Every row comes from one small tree of marks. The marks that hang from a mark follow it in brackets, in alphabetical order. Every link used is in the known rows. Which tree was each row made from?
Known rows
A{Y{G}}: [ 25  -2 -13  19  19   2  52  -6  -8  36   4 -20  17 -24  -9 -33 -20  28
 -11  16   1   7   4 -12  32  -3 -17   6 -16  -3  36  28  12   6 -24  -5
   0   9  12 -23  32  20  18   7  -8  -8  20  22  20 -11  -7   0   6  12
  26]
Q{R{F M P{Y}}}: [ 31  18  -9 -21  40  -5  11  -7   7  12 -23  -4  33 -19  15  12 -12  12
   5  -8  -5  17  -5  -5   4   5  10   7  31   8   5  37 -20  26  41  19
 -12   2  12   0  25  33  16 -17  15  20   8  35   8 -20 -12  -3 -15  10
   4]
Q{R{D F M P}}: [ 30  17 -13 -32  35  -9   4   8  14 -24 -23   5  34 -23  16  18 -17   0
   2  -6   9  17  -2   3  -3  -2  10   3  14   5  -3  34 -29  35  32  15
 -17  15   9  13  37  22   6 -22  22   9  14  37  -9 -32 -25  -8 -28   9
  -1]
T{R{F M}}: [ 31  16 -22 -17  32   9  24 -24   6 -12 -16  -4  32 -10  10  -1  -5   8
  -4 -12  15  13   8  -2   9   2  -5 -13  -4  -5  -4  29 -20  20   8  -3
 -18  -2  12   9  30  16   8 -10   1   5  24  29 -13 -21  -7  -1 -16   8
  -2]
X{U}: [  1  20 -14  13  15  -4  51   5 -10  15 -13 -27  23 -11  -7 -16   5  26
 -10 -10 -10  12  12  12  22  15 -24  11 -27  -9  30  11  11  11 -29   5
  -3  21   1 -18  38  32  -3  -3 -20   0  18  24  14  -8 -15   4   2   4
  -4]
E{M}: [ 37   5 -13  10  19 -17  48   2 -14  15 -11 -30  10 -13  -1 -22   4  31
 -15  10 -15   7   0  10  25   9 -24  -4 -20  -6  29  18  23  14 -31   0
 -11  -2   9  -9   2  24  -8  -9  -3  -1  26  32   6 -12 -15   5   9   9
   8]
U{S{R{M}}}: [ 32   6 -22  24  29  -2  30  -8   5  21 -15 -28   4 -17   6 -17  -9  29
 -12  -2   4  11  -2   0  13 -21  -7  15  -3  -9  34  16 -18  16 -16   3
 -41   2   5 -12  16  29   0  -4 -22   8  11  22 -24 -20  -3 -13  -3  -9
  -8]
Y{G}: [ 27  -9  -6  21  16   0  46   4 -12  35   1 -25  15 -22  -6 -22 -24  31
 -13   2   6  12  10  -1  16  18 -11  -6 -16  -6  28  33   8  -1 -27   5
  -6   7   5 -19  31  22   7   5  -5  -2  20  27  14 -20  -9   0   8  11
  12]
S{R}: [ 26  13 -12  26  27 -25  38  -6  -6  34 -10 -32  17 -20   0 -17   3  19
  -7  -6  -3   8   1  16  20  -3 -21   9 -16 -10  38  19   9  16 -33  -3
 -14   7   1  -9  30  25   6  -3 -21   3  18  18 -11 -17  -5 -13  -1  -6
 -13]
X{U{S{R}}}: [  0  12 -23  28  32 -21  43   2 -12  21  -8 -39   4 -14  -5 -19   1  37
 -20 -15 -11  17  11  14  24 -11 -23  26 -26 -18  42  10  -1   7 -29   1
 -33  21   5 -25  25  39  -8  -2 -41  17   6  20 -10 -12  -1 -15   5 -10
 -14]
E{M{R{P{Y}}} Q}: [ 20   2  -9   6  21 -30  33   4  -2  49  -4 -18   5 -11  12 -15   9  19
  12  -8 -11   7 -12   2  11  27 -23  -4   5  -4  10  23  28  18  -6  10
 -10   5   3 -15 -14  32  -2  -8  -7  10  19  33  14  -8 -19  -4  -2  10
  27]
M{R{D}}: [ 22   9 -13  13  15 -16  40  11  -2  37 -13   1  16  13   8 -12  -3  16
   4   2   5  15   6  -2  14  15 -11  -8 -17  -9  15  23  16  13 -30  -1
  -2  10   2 -10  30  27   1   4  -5  -1  19  22 -11 -19 -15   0 -22  -7
  26]
U{S}: [ 32   5 -15  33  22  -2  51   5  -4  19  -6 -38  -1  -6  -3 -20 -13  38
 -20  -4  -1  15   2   3  15  -4 -11   5 -14 -11  34  15   9   3 -27   3
 -28  -5   6 -12  24  38  -9   3 -22   9  14  30  13 -18  -1  -2  -1 -10
   4]
S{R{D P}}: [ 18  14 -11  12  27 -18  22  19   7  14 -12 -16  22 -16  10  -1  -2   5
  -7   0  -1   7 -15  24   7  -1 -14  10 -14   0  22  24  -2  26 -16   7
 -12  26  -3   0  40  24   9 -14  -7   6  18  20 -21 -20 -22 -23 -17 -11
  -7]
T{R{D P{Y}}}: [ 20   9 -10   8  26  -2  21  12  10  16 -12   1  29  -6  18  -5  -1   4
  10  -7  -1  11  -2  20  13   9 -12  -7  -7   3  -1  30  -1  21  -1  10
  -7  27   1   3  34  26  19  -8   3  23  19  30   2 -15 -20 -12 -20 -14
  11]
T{R{P}}: [ 13   9  -8  14  21   0  25 -12  -6  -7 -10 -26  17   1   8  -7  -6   9
  -6  -5   2   7  -1  22  10  10 -23  -3   0  -7   6  30   0  20 -14   3
  -8  14   6   6  36  20   3  -7  -4  12  19  40   8 -17 -12 -14 -11  -6
   0]
S{R{D}}: [ 28  12 -17  15  25 -21  32  15   5  28 -14 -14  23 -26   3 -10   4  10
  -3  -3   1   8  -2  16  17  -5 -14   8 -26  -6  29  20   4  14 -32  -1
 -13  22   0  -3  37  21  10  -4 -13   5  20  15 -24 -24 -15 -15 -12  -9
  -8]
P{R}: [ 35   4  -7  15  21 -12  39  -4  -2   3 -13 -23   8 -11  10 -15  -4  26
   2  -5  -5   4  -2   2  18  10 -20  -7 -12  -5  26  31  17   8 -28  -8
  -9   7   4 -13  26  34   9   1 -24   8  26  29  -1  -9  -9   2  -2  -3
  15]
Q{R{D F M}}: [ 41  18 -16 -28  38 -12  13   2   6  -9 -25   9  37 -26  13  10 -10   7
   3  -6  10  18  15  -8   8  -1   8   4   4   2   6  32 -14  23  14   3
 -15   5  13  11  35  22   5 -16  15  10  22  32 -10 -26 -16  -4 -23   7
   3]
R{D M P}: [ 24   9 -10  -5  12  11  19  20  24  -9 -22  -7  26 -13  13   2  -7   8
  -1   1  10  12 -11   5  -5   8  -1  -5  -6   0   7  24 -27  31   6  14
 -15  23   0   6  35  24  12 -13  11  -2  21  26  -8 -22 -32  -2 -19   7
   2]
Q{R{F P}}: [ 25  20  -9 -11  32 -18  20  -9 -10 -13 -12 -20  19 -15   1  14 -17   8
 -10  -7  -5  17   3  11   5   4  -2  13  14  -1   7  31   4  24  16   9
  -7   1  13   8  38  29  -2 -15   4  16  14  43  17 -24 -10 -15 -13   1
  -1]
X{U{S{R{M P}}}}: [ -9   9 -26  12  28  -3  25   5   0  -1 -19 -30   9 -14   4  -4  -3  28
 -19 -12 -10  12  -4   9   8 -15 -20  23  -4  -8  27  15 -34  18   5  14
 -40  32   5 -20  21  34  -3 -19 -27  14   2  22 -17 -14 -17 -16  -5  -3
 -22]
Q{R{D}}: [ 36  14  -9   4  30 -22  29   7  -9  11 -19 -10  23 -22   5 -12  -2  16
   3  -8   1  15  16  15  16   8 -10  10  -9  -5  28  26  17  17 -26  -2
  -4  13   6  -2  40  27  -4  -9   8   8  18  32   5 -22 -14 -12 -11  -7
   7]
T{R{F M P}}: [ 20  17 -18 -19  31  10  11 -17   5 -24 -18 -11  32  -4  16  11 -14   1
  -5 -10   9   9  -6   3  -3   1  -4  -7   9  -3 -13  32 -33  25  23   6
 -18   5  12  14  30  16  13 -17   5   9  17  39  -7 -24 -16  -6 -19   8
  -2]
T{R{D F M P}}: [ 22  18 -19 -25  30  10  -2   5  19 -31 -18   5  41  -8  22  15 -10  -8
  -1  -8  13   7  -2   7  -3   1   1 -10   1   2 -18  31 -36  30  30   8
 -24  19  10  17  40  16  18 -21  17  13  21  31 -19 -26 -23  -6 -30   4
  -3]
E{M Q}: [ 39   7 -19   0  18 -25  43  -2   2  10 -10 -38  14 -39   3 -27  14  29
  -2  -9   0   7   5  13  20  22 -26   1 -23  -6  31  12  32  15 -35  -3
 -18   1   4 -10   4  24 -18 -15  -7   2  27  33  15  -9 -12   1  12  18
   1]
S{R{P}}: [ 14  11  -9  21  23 -15  28  -3  -4  18  -8 -33  14 -14   1  -8   0  13
 -10  -1  -5   6 -14  23   8  -4 -15  12  -6  -3  29  26  -1  20 -16   6
 -13  13  -1  -2  33  22  10  -9 -18   6  16  27 -10 -21 -17 -18  -8  -8
 -10]
M{R{D P}}: [ 14   8  -5  12  16 -10  32  16   1  24 -10  -5  16  15  10  -1  -9   7
   1   1   2  11 -11   6   2  16 -10  -9  -3  -4   5  25   2  22 -11   9
  -4  17  -2   5  32  28   5  -1   4  -1  18  27  -8 -24 -25  -5 -26 -12
  22]

Which tree is each row?
[ 14   6  -1  23  18  -9  41   3  -8  61  -5 -12  12  14  11  -2  -9  17
   3   1 -16  14 -17   0   8  19 -12  -5   9  -4  13  29   7  15  -3  15
   0   8   3  -9  19  36  13   4  -9  10  14  25   6 -18 -15  -2 -16  -7
  30] -> M{R{P{Y}}}
[ 15  23 -16   4  31 -17  23  -4   0   4  -9 -28  22 -17   4  10  -9   7
 -18   0  -6   7 -15  12   6  -8  -9  10  -6  -2  13  25 -12  23   6   6
 -21   4   8   5  29  23  13 -12 -14  12  13  26 -16 -26  -8 -18 -14  -3
 -11] -> S{R{F P}}
[ 25  18 -15 -18  22  11  10  22  24 -21 -20   2  35 -13  16  17 -14   3
  -7   2   9  13 -13  -2  -6  -4   8  -9  -1   1  -4  26 -39  28  31  15
 -23  11   6  13  35  23  17 -15  15   2  20  24 -11 -29 -29   2 -29  12
  -3] -> R{D F M P}
[ 27  18 -12  -6  26  11  18   7  20  15 -18  -7  31 -11  13  11 -12  11
  -6  -2  -7  16 -22  -7   0   1  12  -8  10   8   5  29 -29  23  38  17
 -16   2   7   0  21  32  22  -7   2  11  14  24   5 -19 -19   6 -16  12
   1] -> R{F M P{Y}}
[ 27  14 -11 -17  28   8   8  29  29   7 -17  10  40 -15  18  15 -11   5
   1   0  -4  14 -17 -12  -3  -3  15 -10  -1  11  -2  27 -34  27  43  18
 -20  14   6   6  27  31  28 -11  11   9  20  23  -8 -22 -30   8 -24   7
   5] -> R{D F M P{Y}}
[ 33  24 -25 -11  36 -10  13   6  22   8 -20   0  36 -30  13  10  -3   5
  -3  -3   9  10  -3  -5   8 -13   4  -1 -16   1   9  22 -26  22   6   3
 -24  12   3   4  31  18  17 -14  -1   5  15  13 -36 -25 -12  -7 -21   7
  -9] -> S{R{D F M}}
[ 40  11 -11  -3  36 -11  19  21  15  14  -8  10  30 -18  24   6  -6  12
  12  -6  -5   9  -2 -13  15   7   2 -16 -18   3   5  32   2   9   9  -1
 -12  12   6  -8  21  46  31   0  -6  23  25  15  -6 -14 -11   8 -20  -5
  20] -> P{R{D F} Y}
[ 44  17 -19 -32  35 -16  21 -17   7  -7 -19 -14  32 -52   6   0  -3  18
   9 -20  17  13  16  -1   4  13  -1   8   9   1  15  23  -3  25  12   0
 -22 -10  12   7  25  24  -8 -18   4   6  19  38  13 -18  -1 -10  -8  20
  -4] -> E{Q{R{F M}}}
[ 40   9 -13 -13  34  -2  20  -2  16  14 -18   0  27 -18  23   4  -6  18
  12  -7  -4  11  -9 -24  13   8   4 -13   0   4   7  38 -18   9  25  -3
 -17  -1  13 -14   9  37  31  -4 -11  12  24  19 -12 -10 -11  15 -12   6
  18] -> P{R{F M} Y}
[ 19  18 -17  -5  36   0   7  18   8   1  -9   7  41  -5  19  11  -7  -4
   4 -10  -4  11  -4   8   7   5  -2  -9  -2   3 -13  32  -9  22  25   7
 -11  18   8   9  35  26  26  -7   6  27  19  28   2 -22 -17  -6 -25 -11
  10] -> T{R{D F P{Y}}}
[ 30   5 -17   5  18 -34  48 -10  -8  33  -6 -27   0 -16   5 -28  10  23
   5  -6   2   7   7   4  19  25 -30  -9 -13 -12  24  18  39  16 -35  -8
 -12  -6   4  -9  -7  26 -20  -8  -9  -3  20  35   5 -10 -10  -1   5  13
  21] -> E{M{R} Q}
[  1  19 -34  12  39 -21  34   1  -9  10  -8 -30  15 -18  -6  -2  -3  25
 -24 -16 -10  19  10   5  20 -19 -12  20 -24 -15  27   6  -5  10  -5   2
 -36   9   9 -19  22  34   0  -2 -37  21   7  20 -10 -18   1 -14  -1  -9
 -18] -> X{U{S{R{F}}}}
[ 20   4 -16  -8  17 -29  24  21   2  14  -5 -12   8 -12  14 -12   7  14
   9  -5   6   2  -6  10   4  24 -21  -3 -10  -7   6  20  22  24 -17   3
 -12  16   0  -1   5  24 -10 -16   6   7  23  31  -3 -16 -24  -8 -11  11
  21] -> E{M{R{D P}} Q}
[ 40  14 -13 -12  25 -13  30 -18   5   9 -22 -23  23 -50   4 -18   5  23
  14 -18  20   8  16   6  10  17 -12  11   5   0  28  24   8  19 -17  -2
 -20  -1   6  -2  28  24 -12 -18   1   0  16  38  15 -14 -11 -14  -1  15
   0] -> E{Q{R{M}}}
[ 35  21 -21 -15  24   5  21  15  22  -7 -20   5  38 -20  13   6  -6   9
  -3  -3  10  11  -4 -10   5  -4  10  -8 -14   0   6  23 -23  22  16   4
 -20   6   7  10  33  25  13 -11  10  -2  25  21 -12 -27 -18  10 -21  12
   1] -> R{D F M}
[ 25   8  -5  14  19  -3  28  33  15  28 -11  -6  28 -10  10  -2  -4  13
   2  -2 -11  15 -13  14   7  10  -4  -4 -11   3  17  23   0  17   2  13
  -8  21   0  -5  34  35  22  -1   2  13  20  22  14 -19 -25  -2 -18  -8
  11] -> R{D P{Y}}
[ 16  20 -12  -1  21 -12  20  18   1   8  -7   5  23  11  15  16 -17   0
  -3  -2   4  14 -13   0   1  10   1 -10  -2  -4  -6  29  -7  24  14  11
 -12  10   6   9  28  26  12  -3   5   6  19  28 -10 -28 -21  -3 -32  -3
  19] -> M{R{D F P}}
[ 34  12 -11 -25  25  -8  10  15  22 -15 -27  -6  30 -44  14   2  -1   9
  14 -15  23   8   3  14  -5  14  -8  11  11   5   8  32  -5  32   4   9
 -14  19   2   7  34  22  -5 -26  14   2  20  41  11 -21 -27 -18 -18  12
  -3] -> E{Q{R{D M P}}}
[ 21   7 -17  25  30 -17  23  23   9   9  -8 -24   3 -13   8  -7 -11  19
 -14  -3   5  10 -10  19   3 -18  -9  14 -12  -8  23  21  -8  21 -14  10
 -38  19   1  -3  31  32  -1  -5 -16  19   9  23 -19 -24 -15 -22 -16 -24
  -6] -> U{S{R{D P}}}
[ 18   5 -11   9  18 -25  28  21  -3  45  -6   6  14  13  19  -4   1  15
   7   7 -24  12 -15   0  11  16 -15  -9  -4   0   6  27  16  19  -2  13
  -4  17  -3 -10  -1  34  12  -5   7  17  18  24 -12 -17 -30   1 -16  -2
  30] -> E{M{R{D P{Y}}}}
[ 23   2 -20  13  28  -3  14  21  21   0 -15 -16  12 -15  14   0 -11  17
 -10  -1   8   9 -14   7  -1 -21   0  12  -5  -3  17  19 -35  24   3  12
 -43  20   0  -1  24  28   6 -12 -10  14  11  24 -34 -27 -21 -15 -19 -12
  -9] -> U{S{R{D M P}}}
[ 14  13 -11   2  28 -14  21  24   9  40  -6  12  28   9  16  15 -14   1
   5   1  -8  17 -18  -9   3  14   5 -11   3   1  -7  28  -5  20  22  13
  -6  13   1   0  24  36  22   2   5  15  14  21  -4 -24 -19   1 -33  -8
  29] -> M{R{D F P{Y}}}
[-11  19 -27  13  38 -14  25   6  -6  -6  -4 -32  11  -9  -1   8  -8  17
 -30 -15 -14  15  -1  12  10 -18 -18  25 -12 -11  23  15 -19  18  13  13
 -37  17  11 -12  27  35   0  -7 -33  21   2  25  -8 -19  -4 -19  -7  -6
 -22] -> X{U{S{R{F P}}}}
[ 32 -13   1  22  28 -13  35   3 -10  47  -2 -10  11 -23  10 -22 -20  33
   8   0  -5  11   1 -15  22  18 -10 -10  -8  -5  23  42  13 -10 -13  -1
  -5  16   7 -36  11  32  28  13 -16  16  24  21   5  -9 -11   8  12   1
  29] -> P{R Y{G}}
[ 19  18  -4  12  23 -11  31   3  -4  46  -4  -6  22  15  15  10 -16   7
   0  -4 -14  15 -19  -8   8  12  -1 -10   6  -1   2  25  -1  16  22  12
  -6  -4   5  -1  20  36  19   5  -6  14  10  27   5 -18 -11   2 -24  -5
  23] -> M{R{F P{Y}}}
[ 34  12 -26 -21  23 -36  29  16   6  13  -6  -1  20 -24  11  -7   9  12
   7  -3   6   6   8  -5  10  21 -12 -13 -22  -9   1  20  24  18  -9  -4
 -19   0   8  -1   2  23 -12  -9   3   8  23  26  -9 -17 -11   2 -13  15
  19] -> E{M{R{D F}} Q}
